Each row was made from one small tree. The marks that hang from a mark follow it in brackets, in alphabetical order. Every link used is in the known rows. Write each row's tree.
In the rows, zero is written as 128.
Known rows
S[F P]: [105  70 125 115 103 139 138 162 133 123 112 103 171 144 128 113  89 167
  81  90 126 133  82 119 172 132 103 139 156 179 136 123 147 129 151  92
 140 135 176 154 138 148 150  98 146 131 118]
Z[F L N Y]: [180 109 122 157  84  68 189 144 177 192  69 103 113 173 139 133  42 154
 105 155 138 190 155 152 125 168 158 169 130 124  85 109 150 138 158 127
 129  94  92 129 153 197 119 172 137 225 102]
L[S[F P Y[Z]]]: [112  48 157 126 108 143 112 134 143  95 121 126 186 182 143  98 161 146
  67 161 114 121  89 158 141 131 116 116 179 129 143  99 140 125 174 119
 105 120 147 155 134 145 139 136 151 134 113]
L[Z[Y]]: [146 160 129 142 129 124 117 138 113 149 104 123 107 117 139 148  91 133
 148 170 158 164 151 114 135 145 137 155 113 185  67  96 131 135 119 118
 123 112 123 130 150 168 125 150 138 150 150]
Y[Z[L]]: [101 123 127 126 151 135 144 136 169 135 135 146 153 144 148 159 138 133
  84 126  84 134 108 125 123 155 139 122 151 108 139 163 143 119 183 143
 102 111 123 164 117 115 126 125 129 145  85]
S[F]: [109  62 122 127 101 146 143 142 109 131 139 127 152 140 119 112 118 143
 105 119 143 125 109 127 148 128 108 136 130 162 133 112 138 126 138 119
 141  96 144 126 140 142 163 100 137 139 129]
A[U Z]: [ 49 113 167 122 155 115 132 147 153 144 120 143 115  82 152 133 157 111
  57  82  92 136  70 148 162 168 128 142 148 160 143 133 179 119 200 108
 141 145 163 177 125 149 114 117 170 166  87]
A[U Z[F N Y]]: [ 94 102 181 151 128  72 158 144 168 181  86 126 108 115 159 127 108 116
  55  97 119 172  78 170 174 175 144 173 132 157 135 114 191 132 214 104
 148 133 137 182 145 204 109 143 170 226 104]
E[F W]: [104  72  99 111 122 152 104 158 159 114 130 111 130 136 118 190 197 117
 104 133 144 103 158 158 140 134 135  98 125 144 111 108 132 130 105 113
 133 112 123 129 174 133 232 129 110  95 214]
Z[A[U] F Y]: [165 135 170 142  77  54 127 139 115 161  67 101 110 165 140  99  79 143
 144 136 174 173 149 124 139 136 145 197 120 189  98 113 170 140 164 101
 182 133 102 139 168 177 105 121 150 187 153]
L[S]: [145 119 130 129  97 135 117 128 159 104 120 132 135 157 124 116 160 118
 128 175 109 138 132 152 116 125 132  99 150 118 126  97 115 127 142 155
 122 121 121 120 139 143 126 141 149 135 133]
A[U Z[F Y]]: [ 72 113 180 141 134  88 152 145 153 170 103 131 107 109 160 135 121 105
  66  87 111 159  68 148 166 171 140 164 140 172 137 105 198 133 210 108
 159 142 140 181 144 175 116 130 167 217  89]
E[W]: [124  94 117 138 154 151 110 140 150 116 127 130 132 135 121 154 162 135
 124 131 142 116 152 138 139 130 145 104 128 117 126 114 134 133 138 102
 128 136 113 127 150 144 187 140 111 102 158]
A[Z]: [ 92 106 151 122 162 129 127 134 167 135 132 145 108 109 141 140 147 119
  95 105 115 134  86 147 155 155 134 137 129 109 148 121 149 117 164 121
 141 127 136 152 126 130 123 136 145 162 113]
Y[Z[A[U]]]: [113 129 162 127 138 108 105 131 141 126 115 137 151 146 150 124 151 134
 101 120 119 132 116 130 134 140 136 150 133 138 146 176 148 123 188 120
 131 130 130 171 128 128 112 105 140 128 137]
S[L[Z[A N Y]]]: [170 123 137 115  79 141 144 160 123 129  91 106 139 137 144 136  72 144
 148 158 214 166 147 122 141 143 124 162 107 188  93 131 108 125 139  94
 142 104 140 145 171 152  63 156 145 137 179]
Z[L[S[P]] N Y]: [167 114 111 117  81  95 143 162 220 151  65 105 121 159 141 145  57 138
 100 174 125 191 134 168 127 144 143 138 136 119  81  98 130 113 157 138
 109 101 124 122 139 187 118 190 157 179 103]
Y[Z]: [110 123 143 135 157 135 127 123 151 127 142 146 155 145 148 149 148 118
  98 122 103 126 100 132 133 134 138 123 131 106 161 157 140 125 172 138
 111 123 125 166 123 124 129 121 124 139 117]
Y[Z[A N]]: [156 113 151 139 141 104 111 123 165 135 104 134 150 166 145 122 134 147
 110 143 135 143 135 151 137 139 144 159 115  99 146 180 127 122 173 122
 122 111 117 161 133 147 113 128 129 131 165]
U[A[Z[N Y]]]: [120 107 140 140 136 113 126 154 167 148 113 103 104  79 130 100 109 100
 108 132 150 155  93 167 155 179 147 130  95 135 137  90 127 137 184 101
 147 121 165 131 136 181 113 144 142 188 130]
L[S[F]]: [132  72 127 130  76 145 126 134 148 107 126 132 153 166 119 104 152 131
 114 170 120 135 117 152 130 125 118 103 150 140 133  88 121 126 149 147
 130  98 131 122 148 153 153 116 155 142 134]
U[A]: [125 127 127 138 123 129 129 147 124 125 126 101 126  85 115  86 127 115
 128 136 136 132 119 134 131 167 140 105 115 149 130 104 111 146 161 107
 142 132 163 116 131 153 116 116 128 147 129]
U[A[Z]]: [ 99 111 141 134 148 132 126 151 150 130 129 112 112  74 125  99 143 104
 106 120 125 136  90 150 150 186 144 115 116 135 145 102 123 138 187 102
 151 130 168 133 131 154 110 119 140 172 118]
Z[A F L[S] Y]: [194 122 138 133  53  72 137 147 173 146  64 103 105 202 132 114  80 165
 152 190 148 189 169 132 110 155 156 166 147 147  67  94 144 128 164 137
 166  97  76 112 173 163 109 149 155 199 127]
A[U Z[N]]: [ 72 103 169 135 145 100 141 146 169 157 100 137 118  90 153 124 147 120
  48  86 103 147  81 170 168 174 133 150 136 143 141 143 171 122 206 103
 131 136 167 178 124 176 109 131 168 178 104]
U[A[Z[F L]]]: [104 105 140 146 135 121 154 157 159 144 118 109 114  91 126  95 134 127
  94 120 109 146  97 143 145 212 152 117 136 139 129 105 134 147 203 101
 151 123 159 139 136 158 106 120 141 200  92]
S[L P Y]: [109  80 165  88 114 156 142 150 100  88 113  98 188 143 159 118 104 151
  79 110 178 110  86 118 151 131 104 137 172 150 142 135 133 123 145  67
 115 159 175 172 133 101  57 165 129 109 110]
Z[A[U] F L N]: [170 106 150 152  69  50 172 143 148 174  43  99 128 174 133  80  93 205
  95 137 124 178 184 144 129 193 154 183 162 154  75 169 150 140 186  97
 149 106 115 145 155 190  88 124 157 193 129]
A[Z[N]]: [114  93 152 137 157 116 132 132 182 148 114 138 112 117 142 133 133 130
  84 112 126 144  97 171 160 160 139 147 118  94 147 133 142 117 166 116
 130 117 138 154 126 156 119 148 147 171 126]

Which tree is each row?
[ 55 119 169 117 148 101 128 151 159 158 113 135 100  82 160 148 128  91
  69  88 119 153  62 150 165 153 128 155 125 170 134 105 188 113 197 114
 149 143 156 170 132 158 120 136 168 183  90]	A[U Z[Y]]
[ 47 107 157 117 129 116 144 157 185 139 109 145 119  97 153 135 166 121
  42 104  67 149  75 152 146 187 132 121 173 153 117 123 175 113 218 125
 131 128 159 170 127 148 110 129 183 182  55]	A[U Z[L[S]]]
[111  71 174 100 132 152 145 145 126  98 112 108 208 159 172 127 110 151
  50 111 165 117  75 138 157 138 112 142 168 123 163 163 134 122 180  70
  98 148 169 199 130 116  56 167 128 120 116]	S[L P Y[Z[N]]]
[127  91 148 144 132  90 167 145 199 182  91 128  99 141 149 147  85 138
  80 121 125 177 104 165 156 182 153 166 129 108 117 111 163 123 185 119
 139 101 112 155 144 179 116 166 151 229  95]	A[Z[F L N Y]]
[156 152 159 163 108  93 130 137  89 147  75 111 121 142 134  95 121 181
 139 158 143 163 180 107 137 182 146 174 146 210  64 139 141 154 151  96
 147 122 119 150 166 180 100 108 152 161 168]	L[Z[A[U] F]]
[136 102 142 161 136 105 173 130 177 162 108 136 160 176 148 137 124 157
  70 130  87 153 128 146 128 174 156 139 152  96 140 171 145 140 199 133
 102 101 106 174 132 161 116 133 128 189  98]	Y[Z[F L N]]
[130  90 160 137 126 137 106 110 139  98 131 146 154 170 143 108 189 121
 100 186 114 117 121 163 112 129 132 108 161  94 138 103 125 123 157 146
  95 114 111 138 126 129 126 155 136 132 120]	L[S[Y[Z]]]
[156 117 107 126  99  92 156 150 186 175  83 112 107 137 140 155  47 131
 110 155 147 181 143 156 126 141 140 155 111 119  79 114 134 111 140 135
 117  93 114 117 133 173 126 180 138 174 105]	Z[L N Y]
[141 121 142 135  92 160 176 153 103 125 114 114 158 141 140 134 103 149
 129 139 172 146 134 101 139 161 124 137 143 190 112 131 114 146 151 101
 133 115 140 159 170 139  70 131 139 152 147]	S[L[Z[F]]]
[184  72 119 120  56  96 133 148 186 134  65 107 133 181 121  89 109 192
 116 186 143 168 180 167 122 159 134 150 142 125  77 140 113 110 157 127
 137  69 120 109 153 167 118 142 164 148 152]	Z[A L[S[F]] N]
[169 161 137 138 116 109  96 138 112 143  85 113  99 133 136 131  89 154
 173 180 185 169 176 114 133 144 138 177 104 192  55 113 129 130 116 109
 143 110 114 122 158 164 112 141 142 139 180]	L[Z[A Y]]
[ 61  99 156 123 140 100 159 155 183 163  94 136 117  88 154 134 137 133
  32  90  86 155  86 163 157 192 135 144 154 145 116 147 176 116 214 109
 124 122 165 174 120 169 105 138 173 186  73]	A[U Z[L N]]
[191 119 120 111  79  70 123 149 182 166  56 100  97 158 136 129  44 160
 142 171 182 187 175 153 123 139 143 189  97 129  61 134 131 105 132 116
 146  89 104 106 147 167 109 174 145 158 147]	Z[A L N Y]
[138  94 163 155 139  91 151 135 182 173  98 128 101 141 147 135  95 123
  94 122 139 170  94 171 165 162 151 171 114 106 140 107 160 131 176 116
 145 114 111 157 146 187 120 162 145 218 127]	A[Z[F N Y]]
[142 144 150 108  96  76  95 145 128 143  82 107 100 130 142 118  84 121
 150 139 183 163 136 129 136 114 129 184 103 185  93 116 155 117 145 107
 173 132 125 127 152 152 112 132 153 136 154]	Z[A[U] Y]
[143 133 143 114  90 143 165 182 133 125  82  90 166 145 154 148  49 159
 112 119 168 165 102  95 165 157 123 151 155 209 106 127 132 145 161  76
 140 151 166 178 172 156  55 146 148 156 137]	S[L[Z[F Y]] P]
[ 55 113 157 111 127 106 142 164 193 151 103 140 102  97 161 152 133  99
  53 112  89 166  71 157 147 172 133 137 153 164 109  98 185 106 215 128
 138 125 153 163 130 161 117 148 184 197  58]	A[U Z[L[S] Y]]
[183 138 140 179 112  95 148 132 123 176  75 110 114 152 139 125  71 157
 134 174 162 182 167 134 141 164 152 172 114 174  70 106 133 155 133 112
 123 101 105 141 165 212 114 156 139 192 167]	L[Z[F N Y]]
[127  68 183 120 115 147 145 122  88 104 131 125 186 177 160 108 143 146
  97 140 190 109 115 127 131 140 120 152 155 123 155 152 131 127 173  89
 123 117 122 174 149  99  61 150 120 134 135]	S[L Y[Z[A F]]]
[130  94 106 109  76 127 146 158 181 139 108 123 120 154 133 151  87 120
 113 173 128 167 120 138 116 136 124 127 138 153  85  69 140 108 151 154
 131  84 116 108 146 152 149 158 155 174  87]	Z[L[S[F]] Y]
[186 137 130 158  92 118 114 136 163 139  76 120 115 155 136 126 109 134
 141 224 150 184 166 164 125 149 145 135 120 159  64  80 112 136 139 142
 106  93 114 123 163 209 120 175 159 167 173]	L[S Z[N Y]]
[155 124 172 149  89  69 134 131 103 145  79 106 130 160 130  77 127 171
 130 123 140 148 158 119 136 157 143 177 150 174 112 152 154 148 170  98
 173 137 114 149 162 159  99  94 147 164 152]	Z[A[U] F]
[126  98 148 160 138 107 148 145 156 148 109 104 117  93 123  80 128 123
  95 126 126 150 100 161 155 202 155 126 119 130 147 108 128 151 199  95
 149 123 158 143 140 185 104 126 139 199 126]	U[A[Z[F N]]]
[113 104 142 141 144 119 134 152 161 141 118 108 113  78 124  91 132 113
 100 127 131 145  96 164 153 190 147 119 107 129 142 107 121 139 190  99
 143 124 171 138 129 172 108 132 140 176 129]	U[A[Z[N]]]
[140 116 150 142 130 102 146 133 160 141 105 133 150 181 146 128 132 169
  99 135 104 147 136 121 125 170 154 151 156 117 127 174 147 133 194 127
 135 109  99 161 142 130 112 113 132 169 111]	Y[Z[A F L]]
[ 89 109 138 112 147 121 136 151 194 153 120 138  91 109 150 168 106 113
  93 114 121 159  84 145 145 160 136 148 126 119 114 104 161 103 168 128
 139 114 126 142 129 134 123 160 151 187  78]	A[Z[L Y]]
[ 93   5 152 105  84 184 161 140  63 104 152 120 191 151 142 100 126 145
  79 130 209  98  97 127 148 124  83 142 145 164 145 108 131 118 142  82
 128  90 156 147 150 107 107 133 128 118 121]	S[F L Y]
[176 126 152 121  86  56 106 141 145 163  55  97 103 139 140 108  65 134
 140 150 197 180 153 163 144 121 137 198  87 163  90 133 146 116 148 102
 157 117 125 128 151 190 106 151 154 147 182]	Z[A[U] N Y]
[164 117 153 128  94  70 115 133 135 146  65 104 125 138 132  83 115 161
 123 137 161 155 165 156 140 142 134 177 117 148 103 169 131 125 153  96
 147 123 138 138 140 175 100 125 153 129 177]	Z[A[U] N]
[173  89 124 158  73 128 124 145 153 141  84 118 133 166 129 116 101 146
 126 220 160 181 154 161 142 151 131 142 122 184  69  66 117 135 143 134
 115  69 124 123 171 220 145 154 165 172 173]	L[S[F] Z[N Y]]
[ 97  95 172 120 170 125 107 124 120 108 120 119 176 152 163 121 139 152
  61 116 118 109  87 135 148 132 125 142 171 110 144 147 156 126 159  89
  96 159 149 176 108 119 108 151 121 117 100]	S[P Y[Z]]
[159  76 103 125  63 106 155 156 202 159  83 115 123 166 134 138  67 136
 100 183 141 183 137 172 125 141 132 141 126 129  83  83 133 110 153 147
 118  70 116 110 148 192 142 177 157 186 111]	Z[L[S[F]] N Y]
[149 108 173 159 124  77 135 124 147 152  88 126 158 177 150 100 133 158
  88 128 122 152 134 150 142 160 154 168 139 126 147 182 150 142 205 112
 132 119 115 180 144 172 104 109 139 169 151]	Y[Z[A[U] F N]]
[198 116 170 155  68  34 135 134 137 181  43  91 111 174 141  88  59 156
 133 148 184 189 163 156 147 146 154 212 107 164  98 129 159 143 170  98
 171 119 102 142 168 215 100 141 154 197 178]	Z[A[U] F N Y]
[200 129 142 181  79 101 136 132 156 154  66 114 121 181 136 113 103 150
 138 223 141 193 170 160 127 165 159 144 135 165  67  77 121 152 150 137
 117  92  99 133 177 226 116 167 157 200 171]	L[S Z[F N Y]]
[146 118 131 124  93 160 163 155 121 125 108 116 154 128 141 137  98 146
 126 147 182 148 137 119 141 154 120 137 126 176 109 141 104 133 143 101
 118 107 152 153 160 149  67 147 140 136 160]	S[L[Z[N]]]
